Each row comes from the steps of one path. Every step used is in the known rows, and no mark comes twice. Write the path behind each row, first mark first.
(in the rows, 128 means zero)
Known rows:
garu -> belot -> fozo -> vepo: [ 53 133 163 109 116  75 121  56 131  99 143 119 116 130 127 123]
vepo -> fozo -> gugu: [109 123 162  97 143  98 164  56 152 108 111 114 126 120 104 110]
gugu -> fozo -> vepo -> garu -> belot: [ 48 152 146  53  91  71 117  71 148  92 132 114 139 126 142 125]
belot -> fozo -> gugu: [ 85 126 171  95 139 100 165  72 145 108 130 122 140 130 109 117]
fozo -> vepo: [ 98 133 134 131 125  96 139  81 115 123 133 105  98 125 122 116]
gugu -> fozo -> vepo: [ 86 133 150 108 123  79 152  54 115  97 150 106 106 128 136 113]
fozo -> vepo -> garu -> gugu: [ 85 159 121  61 107  77 128 106 138 110 106 113 144 116 124 123]
gugu -> fozo -> vepo -> garu: [ 73 141 135  90 111  82 147  72 125  89 130 101 139 124 135 118]
bukid -> garu -> gugu -> fozo: [ 87 157 154  86 130  63 153  76 160  91 118 139 165 120 122 121]
fozo -> gugu -> garu -> belot: [ 61 136 150  78  89  77 129  94 174 118 141 129 158 119 106 134]
belot -> garu -> gugu -> fozo -> vepo: [ 63 155 156  69 106  71 151  55 129  81 144 116 139 119 123 127]
garu -> vepo -> fozo: [120 139 136 136 138  87 158  54 145 111 113 130  97 124  98 106]
bukid -> garu -> vepo: [ 93 152 114 132 118  90 145  84 162 121 109 132 125 132  82 123]
bukid -> garu -> gugu: [ 97 156 135 105 128  77 134 105 165 118  96 138 162 116 109 127]
gugu -> garu -> belot -> fozo: [ 50 127 170 138 106  70 134  82 152  99 149 142 161 121 116 129]
vepo -> fozo -> gugu -> garu: [ 88 111 150 125 116  80 166  64 158  97 134 115 163 111  84 122]

Write each row's path:
[ 83 150 148  69 122  63 147  59 126  94 141 116 119 124 135 116]
garu -> gugu -> fozo -> vepo
[ 94 160 132 125 104 108 156  87 142 120 125 134 115 126  89 127]
belot -> garu -> vepo
[ 94 162 151  55 120  71 155  95 146  94 117 134 159 118 142 115]
vepo -> garu -> gugu -> fozo
[ 63 125 159  84  96  69 134  62 177  99 133 127 160 113  96 129]
vepo -> fozo -> gugu -> garu -> belot
[ 32 123 155 128  95  62 123  56 137  90 161 117 142 125 111 132]
gugu -> garu -> belot -> fozo -> vepo
[102 135 142  75 131  91 166  45 161 106 114 118 108 128  84 111]
garu -> vepo -> fozo -> gugu
[ 60 150 133  71  92  82 104  93 149 113 116 112 131 123 133 127]
fozo -> vepo -> garu -> belot
[ 85 139 121 106 107  96 134  97 125 112 116  99 131 121 122 121]
fozo -> vepo -> garu
[ 66 151 141  68 112  71 134  88 136  90 115 117 157 120 121 123]
belot -> fozo -> vepo -> garu -> gugu
[ 61 144 167 101 113  85 128  91 152 100 120 135 156 126 133 124]
vepo -> garu -> belot -> fozo
[ 76 139 145 126  92  76 123 104 158 122 141 138 148 116 119 130]
gugu -> garu -> belot
[ 97 144 144 139 120  96 160  48 145  97 115 130 119 120  81 118]
belot -> garu -> vepo -> fozo
[ 74 148 146 115 111  83 111  94 175 122 108 136 150 123 117 130]
bukid -> garu -> belot
